Each row was made from one small tree. The marks that hang from a mark follow it in brackets, in alphabetical order. Every link used is in the known rows. Write each row's tree.
In the rows, zero is written as 128.
Known rows
mitav{losa zegud{dizu}}: [126  93  41 140 202 125 170 100 125 194 184 129 113 152  96 166 123  91
 165 167 113  75 130  27 167  85 150 187 163  57 122  77 118 133  68  46
 159 133 106 143 171  97 102 125  94 148 240 169 165 160 134 112 124 152
 132  91 130 137 127 126 126 176 107 119 122 136 125 154 141]
dizu{ragi{betiga{nilot}} redep zegud{mitav}}: [107 162 179 111  64 108 130 147 113 103 160 133 124 131 120 129 152 141
 138  86 123 217 114 187 129 167 111  94 114 183 111 169 127 127 164 175
 103 152 117 114  73 109 161 134 154 128  67  73 102 111 123 101 204 113
 120 124 136 128 152  93 106 115 129 154 136 151 165 125 134]
betiga{nilot{faruz}}: [162  86 116 137 231 128 119 108  97 127  58  83 134 132 104 156 129 116
  98 147 115 108 130  85 149 116 170 135 161 103 166 107 177 130 102 191
 108 100 108 143  86 183 120  45 164 117 106 127 127 141 100 153  69 159
 112 158 150 136  83 113 167 174 145 148 123 111 108 161 161]
nilot{betiga faruz}: [161  77 106 118 167 163 123 109 108 133  31 112 142  89 118 112 118 134
 112 138 143  36 112 123 157 109 157 124 139 101 162 113 186 133 119 156
 101 111 123 153 103 177 108  37 158 111 118 186 125 119 128 224  65 139
 109 159 131 139 111 147 169 108 129 133 147 126  69 131 147]
bine{nilot{betiga}}: [140 123 143 138 145 183 114 129 146 152  24 114 144 113 132 107 107 164
 106 160  88  31 165  94 144 113 147 140 149  92 125 122 135 126  95 190
 155 105 138 147 168 137 128  92 133 132 128 171 106 138 122 171  62 139
 131 157 124 122 112 161 130 143 118 158 136 133  66 160 100]
faruz{nilot}: [140 107 106 145 223 131 103 107 129 148  71  94 151 136 161 144 118 102
 107 153 112  85 136 100 128 151 134 153 157  88 118 125 100 140  89 135
 179  87  99 138 149 169 160  74 114 132 182 130 121 134 121 146  63 177
 155 149 151 115 111 157 124 166 164  73 134 104 106 133 130]
nilot{betiga faruz{bine}}: [183 103 112 131 176 176 101 135 105 137  49  93 141  82  87 109 116 113
 118 142 160  65 126 126 140 100 173 142 140 129 148 132 162 136 104 123
 119  94 146 150  89 184  31  72 141  95 118 165 120 115  99 228  93 148
  90 174 135 119 108 144 174  90 137 118 148 121  59 139 148]
nilot{betiga bine}: [176  94  98 159 145 180 116 161 138 122  54 115 140 106  71 100  91 124
 127 152 166  55 123 119  94 104 160 147 143  94 143 124 170 127 122 119
 110 108 124 155 136 148  68 132 103 130 116 190 113 107 133 200  91 117
 121 165 144 137 114 144 171  80 132 142 161 133  86 126 149]
ragi{betiga{nilot} dizu{zegud}}: [140 146 174 147  76 136 120 105 138 112 134 183 110 115  82 111 102 150
  96 150 101 199 112 105 135 104 129  90  86 123 150 125 169 121 161 131
 118 137 136 111 103 125 114 179 135 100 135  98 172 103 145  36  74 118
 142 108 104 101  84 128 138 209 122 135 113 150 141 118 144]
faruz{bine nilot{betiga}}: [162 134 121 158 191 173  81 132 139 155  23  95 144  95 121 105 117  96
 133 157 146  92 122 129 130 136 147 155 138  95 115 142 111 152 108 110
 175  88 133 101 129 177  76  86  99 114 169 158 117 119 102 200  83 166
 145 167 148  95 117 166 157 115 150  57 181 117  64 131 141]
redep{dizu{zegud}}: [131 111 112 118 155 123 114 134 136 105  89 199 105 134 129 131 154 148
  93 127 131 108 160  99 132 116 126 171 156 188 139 118 112 131 121  73
 154 102 136  98 169 129 135 102 117 134 128 147 123  64 121 125  52 136
 148 101 142 150  85 158 137 211 101 122 120 155 109 136 108]
bine{faruz nilot{betiga}}: [157 120 144 118 135 194 127 129 107 176  21 112 155 108 142  98 112 201
  97 157 101  57 179  78 105 125 117 163 145  91 158 118 118 128 104 214
 123 105 136 152 218 160 156  86 163 106 142 169 104 169  78 191  43 148
 120 164 117 135 105 166 173 123 114 130 138 151  69 168 105]
dizu{ragi{betiga} redep}: [112 128 155 128 109 124 118 137 147 136 109  86 157 109 177 133 133 151
 129 113 145 146 129 162 104 152 117 106 119  89 142 145  96 135 178 165
 119 106 119 137 145 185 144 157 136 113  95 114 114 142 142 160 164 125
 125 153 130 125 153 100  94  94 187 100 116 114 147 111 126]
betiga{nilot}: [155 114 120 156 177 132 133 107 127 141  80 101 144 155 116 157 118 125
 106 152  83 136 135  86 140 112 157 141 166  89 152 119 133 136 101 170
 130  96  99 143 118 154 101  98 122 123 139 126 129 117 117 113  69 164
 130 156 148 122  79 129 119 181 144 143 122 141 108 166 151]
dizu{ragi{betiga{nilot{faruz}}} redep zegud}: [124 129 212 108 119  92 134 152 118 112 125 118 144  94  92 148 163 136
 123  71 160 186 118 139 171 146 113  70 108 140 136 167 165 122 195 190
  95 114 129  89  68 210 192 105 185 130  32  80 129 131 113 158 167 124
 107 125 147 140 134  88 131 138 157 139 152 117 147 125 166]
dizu{ragi zegud{mitav}}: [117 137 103  99  97 100 117 135 124 125 161 146 131 129 141 144 135 130
  97  69 112 122 105 153 129 163 115 148 144 213 113 145 109 126  93  93
 136 135 133 131 105  92 122  99 129 149 101 130  75  48 134 120 134 140
 116 146 160 142 146 128 106 145 119 129 138 145 124 128  87]
ragi{dizu{redep zegud}}: [134 135 156 126 105 103 129 140 146  86 164 211 104 133 131 125 140 148
 101 129 133 144 155 147 129 134 128 113 114 177 123 140 120 109 137 128
 134 100 167 137 168 151 154 141 135 117 117 136 149 194 128  87 105 139
 137 101 146 136 103 171 113 117 138 129 117 143 126 111 118]
ragi{betiga dizu{redep}}: [129 138 157 150 108 145 124 119 131  99 128 127 128 129 166  97 106 152
 138 161 136 149 143 154  96 114 129  91  88  89 135 117 128 127 170 161
 114 125 139 167 153 149 138 178 120  94 134 126 168 198 151  98 103 105
 140 120 100 108 115 145 119  94 156 110  96 121 147  82 134]
mitav{losa zegud{dizu{ragi redep}}}: [115 108  84 142 163  89 163 133 137 162 210 111 129 154 115 171 161  90
 184 112 146 113 143  53 178 122 122 140 173  65 100 114  73 127 117  90
 149 123 129 112 171 125 143 144 106 149 187 141 133 195 122 128 200 129
 133  87 148 144 152 116 104 110 140 129 136 119 151 153 137]
zegud{dizu{ragi redep} mitav{losa}}: [120 152  57 134 156 104 158 141 106 134 212  91 130 159 181 141 144  88
 171  96 132 116 138 181 120 148 127 143 172 119  97 108  85 130  88 118
 126 151 122 126 143  84 129 138 111 156 153 130 114 176 114 122 220 115
 123 117 103 125 157 123 106  41 115 144 130  94 152 119 121]
dizu{ragi{betiga} redep zegud}: [100 148 173 103  77 101 123 159 152 135 154 145 142  85 132 140 150 153
 123  84 157 167 124 158 136 139 107  86 101 163 121 164 100 120 181 129
 115 106 138 106 116 180 169 155 140 126  80 118  99 111 143 148 176 132
 126 123 141 141 157 101  93 125 168 110 120 138 151 111 116]
dizu{ragi{betiga} redep zegud{mitav{losa}}}: [ 80 146 158  77  67 105 164 146 126 120 209 155 115 127 128 143 145 123
 171 112 140 151 102 167 119 146  94 123  91 179  96 151 130 117 152  82
 130 150 120 121  91  71 145 139 125 153 100  99 123 118 146 136 212 121
 122 119 145 130 178  99  99  85 112 118 146 133 151 118 121]
redep{dizu}: [148 107  97 141 186 128 105 114 129 108  61 136 121 152 155 132 132 142
 115 150 128  94 164 107 112 119 124 176 177 125 154  98 109 139 120 104
 144 111 130 115 177 129 115 101 111 121 157 152 127  88 114 138  49 131
 149 133 124 143  92 163 142 168 108 128 109 127 115 134 114]
ragi{betiga{nilot} dizu}: [148 136 148 174 112 165 127  82 130 119  99 104 125 133 120 106  85 140
 112 179  92 176 115 107 111  99 144  97 108  57 158 104 147 131 149 170
 116 134 116 145 110 118  84 187 126  97 153 106 177 131 141  49  58 122
 143 135  94  93  85 124 145 175 144 133 100 117 138 129 148]
ragi{betiga}: [121 124 109 125 147 166 120 106 132 165  93 106 141 111 160 126  92 144
 112 169 109 114 124 130 116 106 142 126 111  81 159 109 139 133 121 130
 128 115 107 158 123 145  95 148 121 117 143 139 134 106 154 131  85 133
 129 148 109 130 121  98 130 171 140 105 106 135 123 126 120]
mitav{losa zegud{dizu{redep}}}: [112 102  77 133 183 110 167 121 131 174 201 137 116 165 127 169 142  97
 194 171 131  95 142  42 168  87 141 176 160  75 109  84 104 129  91  87
 154 125 124 130 182 105 155 123 106 143 216 168 175 226 130 128 172 148
 139  78 133 143 139 130 114 106 126 126 127 127 142 151 144]
redep{dizu{ragi zegud{mitav{losa}}}}: [117 135 114 108 124 119 138 134 115  89 160 168  93 174 112 147 154 104
 141  96 129 115 129 123 124 139  94 170 147 200 115 112 106 129 112  28
 161 159 134  72 141  39 125  97  99 161 139 116 122  31 112 118 126 106
 137  99 132 138 124 158 117 156  68 148 136 130 116 144 107]

Write each row's tree
[103 140 143 105  78 124 163 128 107 145 183 124 113 150  73 139 125 103
 139 102  99 183  84 123 141 133 105 115 112 147 120 132 155 117 142  79
 138 158 109  83  41  49  95 139 126 157 120  76 144  45 127  82 162 117
 124 128 134 116 142  83 126 169 105 141 157 140 150 156 145] -> dizu{ragi{betiga{nilot}} zegud{mitav{losa}}}
[127 142 154 125  82 133 114 107 156 130 145 184 101 103 122 105  90 157
  89 151 130 148 104 130 117 112 130 100  67 128 140 128 153 120 149  82
 124 131 144 145 128 116 120 183 123 102 150 123 166  96 163  65  72 127
 132 113  89 105 108 139 128 181 122  97  97 155 116  99 111] -> ragi{betiga dizu{zegud}}
[117 146 149 109  68 119 119 111 116 123 141 123 126 122 104 127 128 132
 115  93  96 191  91 141 129 152 109 108 107 171 120 153 136 128 131 140
 113 166 117 114  53  95 112 131 140 127  89  79  94  30 141  75 150 121
 122 145 130 122 141  82 126 179 106 141 140 144 154 135 120] -> dizu{ragi{betiga{nilot}} zegud{mitav}}
[125 161  69 145 149 103 121 131 104 121 166  89 137 140 218 122 141 118
 128  86 143 127 141 192 103 172 123 129 174 146 106 128  84 146  95 168
 106 159 129 156 146 120 141 136 124 129 113 134  77 158 118 119 211 112
 114 145 113 142 159 128 106  48 135 148 108  88 159 100  96] -> zegud{dizu{ragi redep} mitav}
[151 102 153 127 188 173 109 137 120 139   9  97 148 100 118 107 129 147
 109 158  95  14 165  84 146 117 162 139 145  97 137 114 188 124 102 217
 133 113 132 154 137 173 145  53 164 123 104 174 115 156  99 211  58 141
 115 161 124 120 118 154 167 127 122 144 142 121  55 162 118] -> bine{nilot{betiga faruz}}
[ 90 163 154  81  54 101 128 146 131 121 159 140 126 110 155 124 138 160
 132  76 146 158 116 196 105 161 100 110 103 209 110 166 118 129 160 132
 107 152 128 134 107 109 155 133 137 133  69 106  90 107 154 129 202 117
 121 129 142 149 171 104  98  95 128 126 135 144 159 102  99] -> dizu{ragi{betiga} redep zegud{mitav}}
[130 139  52 134 154 112 119 116 108 130 158 123 126 154 217 121 122 127
 156 141 126 116 161 191 109 141 134 162 169 144 113 117 103 138  68 173
 107 154 120 170 152 116 119 124 114 131 152 155  93 200 124 124 175 136
 121 138 112 144 132 139 126  48 115 148 103 109 149  94 108] -> zegud{dizu{redep} mitav}
[118 135 145 110 112  75 125 162 149 118 143 160 141 110 131 163 168 137
 109  67 158 149 138 136 140 149 118 104 136 177 131 162  97 123 153 132
 137  78 141 121 151 186 163 109 145 137  77 128  84 136 127 157 162 147
 123 127 169 154 138 135  87 127 160 127 135 127 130 131 105] -> dizu{ragi redep zegud}
[116 146 134 100  97 111 152 133 122  75 205 210  86 182 121 133 125 107
 157 140 109 128 128 166 112 117 123 132 111 201  91 118 149 111 109  86
 143 153 145 144 147  41 144 136 110 148 151 118 170 199 126  55 148 134
 130  88 146 119 122 182 114  76  85 133 124 133 123 114 126] -> ragi{dizu{redep zegud{mitav{losa}}}}
[134 130 146 156 124 135 124 116 121 149  88  59 157 122 117 134 104 129
 105 113 107 176 116 102 132 129 127 100 134  61 144 125 124 141 157 169
 114 122 109 109  83 154  98 148 137 126 111 103 120  65 132 114 115 131
 119 158 115 121 118  78 116 185 161 135 120 116 137 149 140] -> dizu{ragi{betiga{nilot}}}
[141 138 175 160  99 143 131 108 128  96 116 111 135 142 129 110 107 148
 133 170 102 197 132 137 116 116 137  76 100  74 143 124 146 126 188 203
 102 132 137 145 127 144 139 179 133  88 127  97 173 204 129  50 106 118
 141 115 103 102  95 128 126 109 158 144  99 129 155 110 166] -> ragi{betiga{nilot} dizu{redep}}
[129 127 144 102 100 113 124 125  91 119 138 103 134 102 101 127 148 124
 107  82 118 162  78 139 144 142 117 105 105 183 135 146 187 131 138 152
  91 163 128 113  30 114 133  99 168 123  62  71 110  46 121 139 152 114
  94 144 139 137 140  76 145 157 116 152 136 127 141 129 144] -> dizu{ragi{betiga{nilot{faruz}}} zegud{mitav}}
[174  88 125 162 210 180  98 164 146 122  35  86 152 105  89  98 105 104
 136 148 162  53 116 114 113 146 145 144 145  75 115 135 138 140 115 123
 148 105 116 122 147 171 130 117 104 131 144 183 110 121 122 229  76 141
 147 159 148 103 113 165 167  89 147  92 193 103  84 124 150] -> faruz{nilot{betiga bine}}
[166 150 146 158 156 193  91 146 142 158  22 103 142 111 106 100 108 125
 119 172 100  70 177  96 128 111 153 177 150 116 126 137 117 124 100 173
 162  99 149 129 169 159  44 118 119  98 141 167 106 142  91 169  81 149
 114 165 126 105 110 164 153 106 126 147 148 143  44 167 109] -> faruz{bine{nilot{betiga}}}
[ 96 136 131  90  80 129 143 136 121 110 166 158  97 151 120 122 145 124
 151 113 141 139 109 146 117 122  80 153 108 174 119 124 128 129 157  27
 146 176 133  71  97  34 119 144 112 144 133 100 137  19 149 107 141  82
 137 106 117 126 140 132 133 164  63 123 126 135 146 130 125] -> redep{dizu{ragi{betiga} zegud{mitav{losa}}}}
[101 121 101 134 127 110 168 128 135 178 222  77 135 130 133 155 152  99
 193 132 159 132 121  69 160 114 120 122 122  40 114 116  90 135 146  85
 142 138 123 113 147 125 148 178 102 143 174 134 156 175 148 131 206 112
 134  85 109 140 167  94 108 102 146 112 138 120 167 138 145] -> mitav{losa zegud{dizu{ragi{betiga} redep}}}
[110 131 101  97 116  97 147 134 122 126 186 156 111 149 104 163 143  87
 130  89 112 100  98 131 122 138 116 155 133 192 105 132 122 120  85  51
 154 139 126 111 105  52 111  93 110 157 129 118 109  67 132 114 154 150
 122 118 156 130 153 125 104 142 101 130 148 133 121 142 102] -> dizu{ragi zegud{mitav{losa}}}
[121 152 122 103  66 139 114  96 126 104 162 186  93 128 151  86  84 152
 116 145 104 146  99 178  88 132 123 121  71 188 112 130 148 124 113  86
 116 175 135 171 114  53 112 169 115 116 150 120 145  90 157  41  94 114
 134 119 105 114 126 136 136 154  96 111  96 157 145  95 107] -> ragi{betiga dizu{zegud{mitav}}}
[133 120 125 134 124 113 101 141 137 106  99 168 111 120 129 133 167 135
  84  66 148 128 146 111 143 136 106 153 150 179 136 145  89 138 147  78
 147 116 150  71 162 142 154 119 123 136 102 138  95  25 115 140  83 112
 146 113 144 145 111 159 119 197 120 135 123 134 115 133 105] -> redep{dizu{ragi zegud}}
[101 132 100 143 104 115 124 125 150 167 184  74 150 105 158 128 143 135
 164 106 156 143 139  89 157 136 114 115 128  70 119 129  82 138 150 136
 119 141 135 136 150 160 170 181 120 123 141 136 114 155 151 120 195 103
 127 105 109 144 165  91 109 110 157 115 118 125 179 114 122] -> mitav{zegud{dizu{ragi{betiga} redep}}}
[112 129 153 113  79 118 116 140 153 163 139 141 138  81 130 134 134 143
  95  92 135 142 110 126 134 138 115 100 102 141 136 154 112 123 151  95
 135 116 131 109 104 160 122 153 136 125  98 117 106  38 154 137 122 127
 121 140 128 133 141  96 108 192 151 109 122 147 136 119 113] -> dizu{ragi{betiga} zegud}
[109 139 180 115  74 126 120 128 152 103 155 202 105 107 134 109 118 173
 122 143 145 162 130 163 113 114 114  90  77 145 135 138 140 112 175 133
 121 125 153 149 144 136 160 185 136 107 115 118 173 176 155  80 111 115
 137 108 107 124 120 146 125 124 133 106 104 144 143  92 124] -> ragi{betiga dizu{redep zegud}}
[172 144 175 183 120 149 120 160 133  70 106  99 128 136  73  99 109 128
 145 175 142 198 128 133  85 106 152  95  99  69 144 118 173 126 193 189
  76 126 133 137 155 154 127 235 107  93 102 100 179 204 119  85 117  93
 132 131 116 103  99 125 163  64 148 153 121 124 166 103 181] -> ragi{betiga{nilot{bine}} dizu{redep}}
[107 139  59 139 174 126 162 123  99 139 187 132 125 177 184 138 124  85
 187 160 125 112 146 169 112 123 131 172 165 127 110  94 109 129  62 114
 132 151 110 153 146  65 114 123 107 143 181 143 143 215 125 104 192 137
 126 109 105 126 147 136 117  53  97 146 113 104 140 113 126] -> zegud{dizu{redep} mitav{losa}}
[136 127 129 164 157 115 123 138 110 141 132  55 162  98 141 122 158 129
 128  99 166 187 131 151 154 145 132  63 135  61 146 131 142 144 171 224
  80 136 129 106  83 212 143 146 164 108  79 103 124 168 116 150 193 107
 112 135  73 126 129  80 136 100 166 147 117  81 165 122 161] -> zegud{dizu{ragi{betiga{nilot{faruz}}} redep}}
[ 97 152 149  94  59 125 156 116 128  86 210 199  86 160 121 108 108 123
 167 157 122 160 113 172 112 111 113 116  72 175 102 122 157 109 139  80
 128 166 143 145 118  37 148 166 111 134 155  99 195 182 155  63 164 120
 129  87 117 114 145 147 115  83  90 113 120 139 148 101 135] -> ragi{betiga dizu{redep zegud{mitav{losa}}}}
[ 98 132 132  89 111  89 151 147 124 105 199 168 115 157 126 169 164 100
 151  79 136 133 123 157 134 158 101 147 138 206  89 146 108 110 117  81
 141 127 127 113 119  70 149  97 130 158 104 111 108 146 110 122 203 132
 114 106 169 134 169 137  90  91 115 132 147 131 133 140 116] -> dizu{ragi redep zegud{mitav{losa}}}
